Each row comes from the steps of one path. Every step used is in the known rows, and no mark comes twice. Write the path behind each row, first mark first.
In the rows, zero is written as 128.
Known rows
zani-takeb-telivo-bamav-panur-perig-gitavun: [123 133 134 145 163 149 132  82 150 131 146 113 117 131 103 153 128 172
 156 112 138 139 120 120 140 130 189 141 116 143 186 148  94 150 166 154
 135 127 101 155 153 136  95 113 147 114 158 126 182 139 128 110  17 146
 137 114 112 126 136 161 121 118 162 114 127  83 133 102 133 137 154 130
 135]
perig-bamav: [155 122 121 155 132 154 129 105 154 127 110 104  82 155 112 154 141 175
 142 109 142 145 171 132 145 115 184 148 102 139 140 179 136 156 125 155
 166 134 125 166 142 126 109 144 178 127 149 128 185 101 105  99  77 127
 111 129 106 177 128 161 128 109 156 157 139  86 145 145 142  64 133 133
 110]
vama-takeb: [144 120 130 104 147 151 164 105 166 113 139 132  81 149 109 139 151 185
 151 110 140 117 139 125 127 142 181 157  95 129 165 129 152 147 134 159
 135 147 102 170 147 150  95 122 201  99 153 175 194 101 114  44  87 130
 121 113 104  98 118 181 126 106 174 126 101  94 151 160 148 114 135  81
 133]
takeb-fega-bamav: [142 123 110 110 124 144 123 132 180 122 112 126  82 147  76 153 148 147
 146 109 144 135 138 138 132 116 191 120  88 143 155 191 155 163 133 155
 132 129 127 167 157 113  91 127 204 132 141 156 158  84  77 107 109 117
  96 126 107 138 133 169 128 102 139 129 146 104 138 138 147  78 146 105
 112]
telivo-bamav: [148  97 117 143 141 145 152 100 157 119 137 112  73 151  95 132 138 162
 137 112 152 121 128 125 137 130 193 149 120 140 145 124 147 135 146 153
 172 126 119 153 149 126  97 119 161 124 173 170 193  92 132 108  51 140
 103  87 117  99 113 148 126 101 165 143 105  85 143 129 151  98 140 121
  99]
bamav-takeb: [142 112 138 112 124 152 130 130 157 112 122 131  89 158 114 139 140 188
 172 109 131 130 149 117 129 134 181 132 100 131 183 170 109 131 151 156
 131 129 109 149 151 128 112 137 204 101 162 111 189 139  67  48  82 130
 114 124 104 144 126 155 143 104 162 129 138 106 137 142 129 121 143 135
  88]
zani-livig-panur: [138 121 105 151 124 160 140 116 134 137 137 130  83 149 124 164 122 207
 106 116 168 131 135 127 154 114 187 134 134 136 156 111 144 141 138 163
  88 138 100 143 145  90 114 161 132 125 151  91 133  77  75  68  45 113
  99 115 122 122 157 183 133 107 164 121 129 107 125 129 119  88 150 128
 124]
takeb-telivo: [137 112 120 115 147 159 100 127 149 119 103 116 133 154 100 122 131 168
 144 112 124 159 142 121 145 138 183 137 108 137 181 148 123 155 165 157
 153 146  95 169 148 146 102 128 172 115 177 156 172 123 103  93  80 126
 102  90 102 179 131 156 122 128 160 128 103  93 140 120 154  77 148 109
 126]
gitavun-perig-bamav-panur-takeb-telivo-ragin: [146 124 127 138 156 155 121 105 164 132  99 108 100 125 118 158 140 170
 170 105 152 152 147 124 147 124 185 127  94 133 141 125  95 164 136 142
 171 145 128 152 149 136 102 152 176 117 141 101 185  84  94 144  34 139
 113 114 120 142 120 173 143 130 148 153 164  64 144 113 149  76 138 103
 144]
gitavun-perig-bamav: [155 118 123 147 153 153 130 115 165 126 126 111  99 133 115 152 153 184
 166 102 151 141 147 128 151 121 189 140  62 131 121 127 100 160 107 142
 184 154 133 153 142 136 103 159 192 116 135 135 184 112  63 135  64 140
 112 120 113 154 124 180 151 118 156 170 138  70 160 140 159  58 130  87
 120]
perig-bamav-zani-takeb-telivo-ragin: [137 122 119 153 134 162 123 103 154 134  92  89  92 155 114 168 125 177
 133 109 147 151 158 131 132 116 179 151 137 142 184 173 131 167 147 159
 130 124 119 165 150 120 109 125 155 124 145  91 178 103 137 112  39 138
 118 120 115 206 120 158 109 111 156 143 140  86 121 129 122 104 142 130
 130]
panur-takeb-fega-bamav: [134 117 125 115 118 139 154  94 177 116 132 124  79 141  88 154 143 133
 167 119 152 150 149 132 119 111 186 114 109 146 191 208 127 153 141 154
 124 119 120 167 159 133  92 123 215 117 146 138 172  94 118 105  67 131
 110 133 105 104 117 157 135 102 131 110 165 108 134 136 125 126 146 114
 133]
livig-bamav-panur-takeb: [130 134 122 148 120 154 146  81 156 120 131 142  76 151 123 167 129 173
 133 117 165 144 180 131 150 107 181 115 119 132 170 116 145 120 143 151
 150 128  98 146 147  88 113 129 146 130 165  78 161 106  95 122  35 106
 101 132 118 122 129 167 136 114 133 115 157  77 124 133 118 124 153 133
 136]
bamav-takeb-telivo: [136 115 137 118 128 158 111 125 154 112 108 120 110 160 106 132 132 176
 169 116 121 150 145 119 132 141 179 127 121 135 202 180 112 144 173 158
 125 136  99 153 153 144 107 135 194 105 171 112 180 142  82  61  70 132
 116 109 104 168 124 151 128 118 161 120 138 103 131 124 136 123 151 134
  97]
vama-takeb-telivo: [138 123 128 111 152 158 145  98 164 114 122 122 103 150 103 132 144 174
 147 117 129 136 135 126 127 149 179 152 117 132 186 139 154 161 158 161
 127 154  92 175 149 167  90 119 193 102 161 175 186 103 136  56  77 130
 124  97 104 121 114 177 110 120 173 117 101  90 145 143 155 118 144  80
 141]
fega-bamav-telivo-ragin-rifa: [137 115 102 107 137 141  68 149 159 113  73 128  93 164 111 134 122 157
 161 102 144 143 159 119 136 137 170 127  94 145 172 163 161 155 144 146
 139 107 115 169 150 104 112 111 179 130 175 145 169  57 129 103 110  93
  90  94 112 186 117 142 116 137 165 130 130  96 127  99 134  56 132 142
 113]
vama-takeb-fega-bamav: [141 130 122 108 137 148 160 103 185 117 127 130  66 145  86 153 156 158
 147 114 143 118 132 138 118 133 184 140 101 137 167 169 175 166 136 160
 112 141 114 174 155 144  83 119 214 114 136 175 177  76 119  66  99 125
 119 123 107  92 117 185 115 102 158 118 132  98 144 156 150 119 143  76
 131]
fega-bamav-panur-livig: [138 124 108 128 145 154 123 123 161 135  77 137  65 155 111 171 123 141
 131 110 171 119 157 126 147 120 199 111 100 135 136 136 181 143 167 152
  97 133 119 147 144  75 114 130 127 131 149  75 112  50  82 117  67  90
 101 132 119 161 138 172 127 113 170 118 157  86 116 102 149  82 147 150
 132]
zani-livig: [140 105 107 133 126 150 130 118 145 125 126 130  89 160 115 150 132 203
 126 107 155 121 127 125 143 116 185 141 116 136 163 132 139 136 133 161
 110 136 106 150 145  96 109 147 149 116 154 133 149 105 102  71  69 122
  91  95 118 158 146 175 136 106 167 126 129 104 136 131 126  84 143 128
 129]
vama-takeb-fega-bamav-zani-livig: [136 127 112 119 128 154 165 100 184 123 119 126  61 149  92 165 151 165
 134 114 154 116 121 141 117 128 186 139 120 137 177 158 185 166 140 165
  81 143 115 166 155 129  85 121 190 116 128 150 153  74 122  78  81 121
 119 120 117 103 121 193 107  96 159 110 140 102 132 151 141 130 148  80
 138]
bamav-zani-takeb: [126 105 120 110 142 160 142 128 156 126 130 118  99 148 114 158 133 200
 135 101 158 127 138 120 128 119 189 149 108 133 198 131 118 142 148 162
 104 130 106 154 147 109 111 111 157 106 148  89 153 133  81 105  46 128
 115 125 114 173 133 173 127  94 161 124 103 100 119 142 119 128 146 105
 126]
panur-bamav-telivo: [134 113 108 161 113 145 110  91 163 109 104 118  94 161 115 137 140 186
 154 114 145 168 189 130 127 116 171 104 114 140 182 124 148 136 139 155
 168 135  94 151 145 119 113 130 158 126 184 134 170 102  63 116  81 112
 115  97 111 168 115 152 138 132 157 122 141  86 134 120 131  84 140 160
 108]
takeb-fega-bamav-panur: [138 129 112 105 127 147 124 134 180 128  99 131  75 141  80 162 145 147
 140 106 149 131 141 136 136 114 196 112  96 140 148 173 161 160 145 157
 123 128 125 159 157 106  94 127 184 135 141 123 144  67  67 120  98 108
  98 134 111 128 143 176 126 104 135 121 159  98 127 128 146  80 152 119
 121]
fega-bamav: [145 121 108 122 141 150 115 136 161 121 100 131  81 163 108 154 133 153
 145 110 153 123 150 128 146 128 193 132  80 139 140 161 169 147 148 146
 135 134 123 164 146  96 110 130 170 124 153 133 142  87 103  96  98  99
 106 124 106 179 128 154 127 113 164 137 129  89 136 123 156  70 136 122
 115]
zani-livig-panur-perig: [136 132 104 161 129 167 151 109 128 148 151 125  91 148 127 168 120 202
 111 112 176 131 126 126 158 108 191 135 120 138 150  86 136 134 135 164
  79 138 103 145 146  83 113 162 130 123 149  96 135  92  65  71  41 111
 110 121 124 111 166 187 129 109 164 116 137 106 127 128 113  96 148 133
 129]
panur-perig-bamav: [148 140 119 159 146 163 148  99 142 150 143 103 105 149 115 157 135 167
 155 101 157 141 145 127 152 105 193 146  69 141 132 114 117 138 122 157
 150 136 126 168 145 110 110 140 176 117 150 141 192 138  77 101  79 121
 130 138 109 145 147 169 127 112 157 143 145  86 148 144 131  82 128 137
 122]
telivo-bamav-panur-livig: [141 100 116 146 144 150 161  86 156 132 111 120  56 142  98 148 129 153
 123 112 172 116 134 123 138 123 200 128 141 136 142  99 157 130 165 160
 136 124 114 136 147 106 101 120 119 130 167 113 165  55 104 130  20 130
 100  96 130  84 123 166 124 100 172 125 133  81 123 109 145 109 152 148
 116]
fega-bamav-zani-takeb-telivo-ragin-rifa: [128 117 104 114 150 155  94 148 155 123  78 118  87 164 115 159 118 160
 130 107 160 127 132 124 141 131 183 142 115 144 188 157 167 159 159 147
  95 118 118 168 152  86 109 107 152 121 149 100 143  79 149 114  68 105
 102 107 116 211 121 150 105 116 168 119 128  93 111 114 131 107 142 122
 141]
ragin-rifa: [148 102 114  87 158 139  88 170 139 105 118 133  88 154 122 107 143 209
 131  94 147 128 136 112 163 133 170 162  74 137 162 121 139 138  94 149
 161 119 109 172 145 118 109 114 200 113 172 167 210  92 114  87 114 111
  67  83 101 163 133 157 138 110 170 129  98 107 143 165 130  57 124 124
 134]
fega-bamav-panur-perig: [137 142 108 125 151 159 123 132 154 143  97 134  81 151 114 172 125 147
 144 103 167 118 145 124 156 119 204 118  79 137 126 112 170 139 163 149
 111 134 123 156 147  79 114 129 140 126 150  91 123  78  79 120  81  80
 119 143 114 152 148 168 121 117 157 121 157  81 122 108 148  79 142 147
 131]
livig-bamav-perig: [142 128 114 146 129 149 142  93 155 129 147 126  98 160 114 163 135 184
 144 113 156 130 164 127 163 108 175 136  82 132 146  90 136 119 126 149
 172 150 110 149 144  70 107 148 162 125 164 114 176 129  31 131  87 111
 113 126 119 168 131 161 131 118 130 128 134  75 140 142 133 110 143 103
 146]
gitavun-perig-bamav-panur: [152 126 124 142 155 156 129 115 165 132 114 116  92 125 119 160 151 185
 161 100 156 138 151 126 155 120 193 132  71 129 116 112 105 157 120 144
 175 153 132 146 143 129 106 158 173 120 136 103 168  94  53 147  51 127
 115 128 118 144 133 186 151 119 151 163 154  66 150 128 158  59 135 102
 126]

Which path is each row?
[131 120 110 167 106 154 115  95 144 120 111 128  85 174 120 162 119 195
 125 119 154 139 137 132 141 117 168 130 153 139 198 139 147 132 146 156
 104 126  99 145 153  77 110 148 140 124 161 105 166 111 135  67  41 128
  91  86 128 175 128 160 123 120 158 116 158  94 123 118 107 127 155 140
 127]
zani-livig-bamav-takeb-telivo-ragin
[147 124 108 113 149 146 126 131 163 139 110 122  92 158 104 167 132 151
 161 109 156 110 143 122 156 122 193 133  65 138 125 127 165 141 154 146
 133 149 131 157 146  77 104 145 168 119 150 120 135  87  44 128 114  91
 125 134 113 186 133 153 121 116 148 129 141  84 134 115 158  82 135 116
 147]
fega-bamav-perig
[125 127 128 106 132 133 115 110 171 113 128 127  97 141  85 156 134 169
 164 110 135 140 142 130 118 121 172 133 109 148 208 210 115 168 142 152
 123 103 113 169 162 125  93 109 203 119 148 151 186 101 117  80  73 141
 111 121 108 128 121 159 128 116 150 119 138 102 130 122 115 125 149 116
 122]
zani-takeb-fega-bamav-telivo-ragin
[128 108 113 164 119 156 159  73 160 127 119 122  75 156 102 166 129 166
 113 117 180 146 159 134 132  97 181 118 123 136 197 135 143 133 133 164
  88 131 102 142 144  74 106 126 140 128 144  87 155 100  68 117  29 140
  89 115 129 155 122 187 133  99 165 109 140  99 120 137 110 140 156 117
 129]
panur-livig-bamav-zani-takeb-fega
[133 145 115 157 131 162 141  93 147 135 136 139  88 154 124 168 128 180
 127 108 168 138 167 129 161 104 186 121  95 131 148  75 147 114 137 153
 150 135 102 147 146  73 115 132 135 131 166  86 162 123  69 123  52  99
 106 133 120 130 146 176 131 118 139 121 150  72 129 133 123 107 149 134
 130]
livig-bamav-panur-perig
[151 114 116 148 149 161 133 119 167 133 118 104  96 133 119 159 150 184
 157  99 160 140 144 127 147 118 192 140  72 130 132 117 106 160 116 147
 163 156 134 149 141 126 106 154 178 117 131 106 167 110  61 154  51 133
 114 122 120 170 126 183 144 112 154 167 139  71 149 139 154  67 132  84
 122]
gitavun-perig-bamav-zani
[124 105 101 135 124 173 137 121 142 142 100 108  94 152 126 167 114 190
 110 112 176 145 128 121 133 116 187 131 161 136 200 102 138 145 164 167
  64 135  99 146 151  92 114 136 120 119 152  49 130  79 101 107  16 118
 101 104 130 164 141 174 114 105 156 109 129 107 102 118 109 121 154 117
 142]
bamav-zani-livig-panur-takeb-telivo-ragin
[139 131 109 115 146 153 114 139 162 131  85 139  72 153 113 167 127 153
 138 107 160 117 155 125 151 126 200 120  92 135 131 137 178 144 166 148
 121 133 120 153 146  86 113 129 142 129 152  88 118  64  87 114  83  82
 108 136 113 163 140 164 124 114 157 125 149  82 121 108 155  72 144 143
 126]
fega-bamav-panur
[145 101 128 148 129 147 155  99 160 115 135 113  62 156  98 137 136 162
 152 116 146 120 129 124 128 135 189 140 134 139 167 150 137 132 160 155
 152 120 120 144 153 130  99 123 174 117 169 139 199 107 122  89  40 144
 113  96 119  96 107 143 125  97 166 137 130  90 135 127 140 132 146 137
  82]
telivo-bamav-takeb
[131 120 112 146 112 147  99  99 156 108 113 131 106 164 115 138 124 182
 151 109 143 167 184 126 136 120 158 124 111 137 191 129 133 130 131 150
 178 114  95 158 148  98 114 121 171 133 188 132 200 109 107 106  74 115
  88  95 118 160 114 152 128 138 142 134 123  83 135 119 114  89 143 124
 107]
livig-bamav-telivo-ragin
[138 124 102 168 121 149 134  86 149 137 141 128  92 159 120 174 133 202
 132 112 164 122 131 128 159 103 180 132 102 135 147 102 131 121 122 154
 124 150 109 137 143  61 108 161 131 127 149  99 151 124  60 120  63 115
 109 113 127 185 151 176 131 109 143 120 154  87 138 122 122 100 147 123
 149]
zani-livig-bamav-perig-gitavun
[136 118 102 169 111 152 133  93 145 122 135 134  81 170 120 163 128 199
 111 115 165 130 142 135 150 106 178 136 127 137 170 121 155 128 124 157
 118 134 102 146 145  72 112 149 133 129 156 117 149 113 116  88  52 116
  88  99 125 162 138 174 131 109 155 125 143  91 132 134 115 103 149 126
 130]
zani-livig-bamav
[135 135 126 138 162 160 159  76 164 131 129 114  94 136 104 144 143 159
 150 114 139 128 115 125 132 148 191 143 118 135 160 107 148 152 165 160
 130 154  99 163 150 160  86 116 163 111 157 154 187 103 139  95  44 132
 141 103 114  93 125 180 103 118 169 113 122  80 143 121 158 127 146  99
 140]
vama-takeb-telivo-bamav-panur-perig-gitavun
[139 123 116 117 138 149  81 148 155 114  71 124  84 172 113 145 121 150
 157 113 140 135 138 123 142 143 177 129 113 144 181 185 165 154 164 144
 112 119 119 164 156 104 108 125 183 120 162 113 167  82 141  77  89 108
 101 102 109 193 115 136 113 126 169 122 152  96 121 109 140 100 142 143
 117]
fega-bamav-takeb-telivo-ragin-rifa
[145 122 118 160 121 151 109  95 160 123 103 103  95 154 110 145 136 171
 159 108 133 167 190 130 132 117 176 133 110 141 165 188 128 162 130 161
 162 122 115 163 142 143 111 135 178 134 164 124 180 100  93 121  78 115
 116 122 109 181 125 161 119 124 152 152 143  90 138 122 132  58 136 149
  94]
perig-bamav-telivo
[132 129 105 182 112 163 133  95 137 133 120 120  79 159 128 171 119 202
 106 128 167 145 143 134 149 113 181 116 165 140 179 117 155 142 154 163
  77 142  94 138 149  90 113 167 120 127 157  69 129  79  78  74  24 116
 113 109 125 138 144 173 128 116 164 108 159 101 114 119 116 116 158 154
 125]
zani-livig-panur-bamav-takeb-telivo
[135 132 123 149 144 160 161  85 146 143 153 108 103 123 118 161 124 159
 146 128 159 159 148 119 154 124 191 119 129 140 159 120 101 146 163 156
 125 145 100 146 149 132 100 154 157 124 160  69 162  85  55 124  17 127
 138 140 113  86 141 162 128 118 136 108 135  96 128 109 132 120 154 116
 134]
livig-panur-takeb-telivo-bamav-perig-gitavun
[132 130 114 111 144 151 110 123 161 129  70 130  80 153 112 166 117 135
 150 114 157 135 152 123 140 129 192 112 120 141 161 154 166 151 182 145
 114 123 116 160 154  97 109 122 148 125 158  84 135  54 134 113  58  98
 110 124 114 156 126 150 118 125 152 113 164  83 114  92 141  97 147 145
 146]
fega-bamav-panur-takeb-telivo-ragin
[137 131 125 156 100 152 136  94 166 109 138 133  77 163 105 159 141 177
 144 119 145 148 167 139 138 112 172 120 112 136 188 167 137 130 130 155
 145 127 109 148 154  96 106 136 193 128 157 109 188 138  76  90  68 128
 100 126 114 140 121 163 134 108 136 124 158  93 133 152 116 136 154 120
  96]
livig-bamav-takeb-fega
[140 121 122 158 103 146 133  94 171 110 111 118  68 162 104 154 149 182
 152 121 145 147 165 138 125 112 177 103 124 140 184 156 146 135 140 153
 143 136 109 146 155 110 104 141 185 118 161 116 184 112  52  83  75 136
 119 114 111 147 114 153 145 110 152 117 174  94 132 146 128 128 147 152
 107]
panur-bamav-takeb-fega
[137 128 125 131 133 160 165 105 143 131 154 125  87 133 125 157 125 176
 136 124 165 154 167 121 148 119 187 123 121 137 168 129 114 141 145 158
 119 132  97 153 148 127 112 148 174 118 160  78 161  80  65  77  31 120
 119 145 108  71 140 168 143 109 146 115 124 106 128 139 119 113 147 115
 120]
livig-panur-takeb
[138 125 119 124 133 154  95 137 160 118  74 122  89 170 108 154 121 144
 162 117 137 136 143 126 134 142 182 123 114 143 177 189 157 154 178 145
 112 126 119 161 155 105 109 130 179 119 160 112 157  93 127  73  83 112
 111 111 110 192 115 138 116 124 167 126 154  92 123 102 145 106 145 139
 109]
fega-bamav-takeb-telivo-ragin
[130 119  97 150 133 177 146 125 142 156 127 113  95 144 131 176 126 202
 114 101 180 130 120 121 147 108 200 130 113 132 159  76 125 132 144 167
  71 147 107 137 142  80 118 145 115 121 139  39 124 112  44 123  33 108
 115 129 128 173 167 193 124  95 157 117 127 106 116 123 118  99 148 122
 125]
bamav-zani-livig-panur-perig-gitavun
[145 120 114 168 141 165 150  99 160 138 128 104  86 129 126 176 140 184
 146 109 174 147 143 131 147 110 192 132 101 133 144 117 106 162 120 150
 130 153 129 142 143 121 107 165 161 120 124  71 150  94  69 154  17 132
 120 130 126 147 129 189 141 112 150 151 159  78 138 132 136  91 140  93
 131]
gitavun-perig-bamav-zani-livig-panur-takeb
[143 124 120 127 129 151 116 134 164 118  98 131  72 168 111 160 130 152
 161 114 146 121 150 128 137 132 189 123  94 139 161 187 161 144 160 148
 112 129 125 155 150  98 113 135 184 118 149 104 146 102  98  78  89 103
 117 132 107 175 122 149 127 111 166 128 154  95 128 120 145 105 141 140
  97]
fega-bamav-takeb
[138 139 108 180 121 168 152  96 131 150 145 117  80 151 129 179 118 198
 116 117 174 135 133 130 154 105 188 132 135 140 156 113 137 140 139 166
  70 135 109 142 147  86 114 168 132 125 143  69 138  95  70  70  30 114
 120 132 126 118 160 185 125 108 163 118 161 104 121 128 107 110 150 150
 120]
zani-livig-panur-perig-bamav-takeb
[134 117 106 155 116 165 137 105 156 121 127 125  87 166 123 161 132 187
 115 110 166 143 166 132 148 109 181 135 109 131 176 103 153 123 131 155
 141 138 103 150 143  77 115 126 146 129 162  88 157 131  85 130  54 110
  96 118 121 186 127 169 127 105 142 130 120  83 125 148 124 112 147 104
 119]
livig-bamav-zani
[131 120 108 169 121 159 154  82 137 135 140 117  79 147 117 165 114 180
 110 128 172 143 129 130 145 115 187 128 168 143 183 128 141 147 156 164
  80 131  98 144 150 108 104 154 127 127 156  88 134  72 118  90   4 123
 108 105 126  95 139 170 120 110 157 106 145 105 117 113 113 123 158 135
 133]
zani-livig-panur-takeb-telivo-bamav
[129 118 100 172 103 150 118  88 148 119 127 134  90 167 119 157 125 199
 123 115 159 145 157 132 141 107 172 126 133 138 188 129 149 132 129 161
 115 126  96 145 144  85 112 143 134 133 166 114 146 109 105 104  53 106
  91  94 127 166 136 174 124 121 152 119 145  95 128 118 109  96 151 139
 116]
zani-livig-bamav-telivo
[134  97 113  83 137 136  61 151 150 107  85 125 118 153 113 103 125 193
 173  92 128 163 162 105 128 140 154 135 100 140 198 133 112 145 127 153
 171 100  97 169 151 135 112 104 201 118 199 166 224  73 113  85 109 117
  76  68 110 158 118 145 128 143 162 130 103 107 135 111 114  52 130 139
 108]
bamav-telivo-ragin-rifa
[147 115 112 156 128 166 135 112 157 136  98  95  80 157 117 165 138 178
 129 105 155 143 166 132 138 110 189 147 114 137 154 156 143 156 135 162
 137 137 125 159 141 113 112 135 157 127 143  88 164 104  97 124  60 120
 113 131 114 203 130 168 118  99 153 151 137  88 128 144 135  78 137 128
 114]
perig-bamav-zani
[138 127 117 109 135 154 164 107 186 121 120 125  65 146  89 158 154 160
 142 112 148 119 128 138 116 131 187 141 107 136 174 158 180 165 140 163
  98 143 116 171 155 138  85 115 203 114 132 157 164  76 119  79  90 120
 121 124 111 105 117 189 110  98 158 115 132  99 135 155 147 127 145  73
 133]
vama-takeb-fega-bamav-zani
[141 110 117 140 157 151 121  98 156 134 117  97 124 142  92 134 134 154
 156 115 132 143 118 118 150 138 191 136 114 140 153 121 118 148 172 154
 169 154 109 153 149 136  90 134 151 123 175 146 181 115  84 146  59 136
 126  88 115 164 127 147 109 123 149 128 117  80 141  95 165  94 149 113
 136]
takeb-telivo-bamav-perig-gitavun
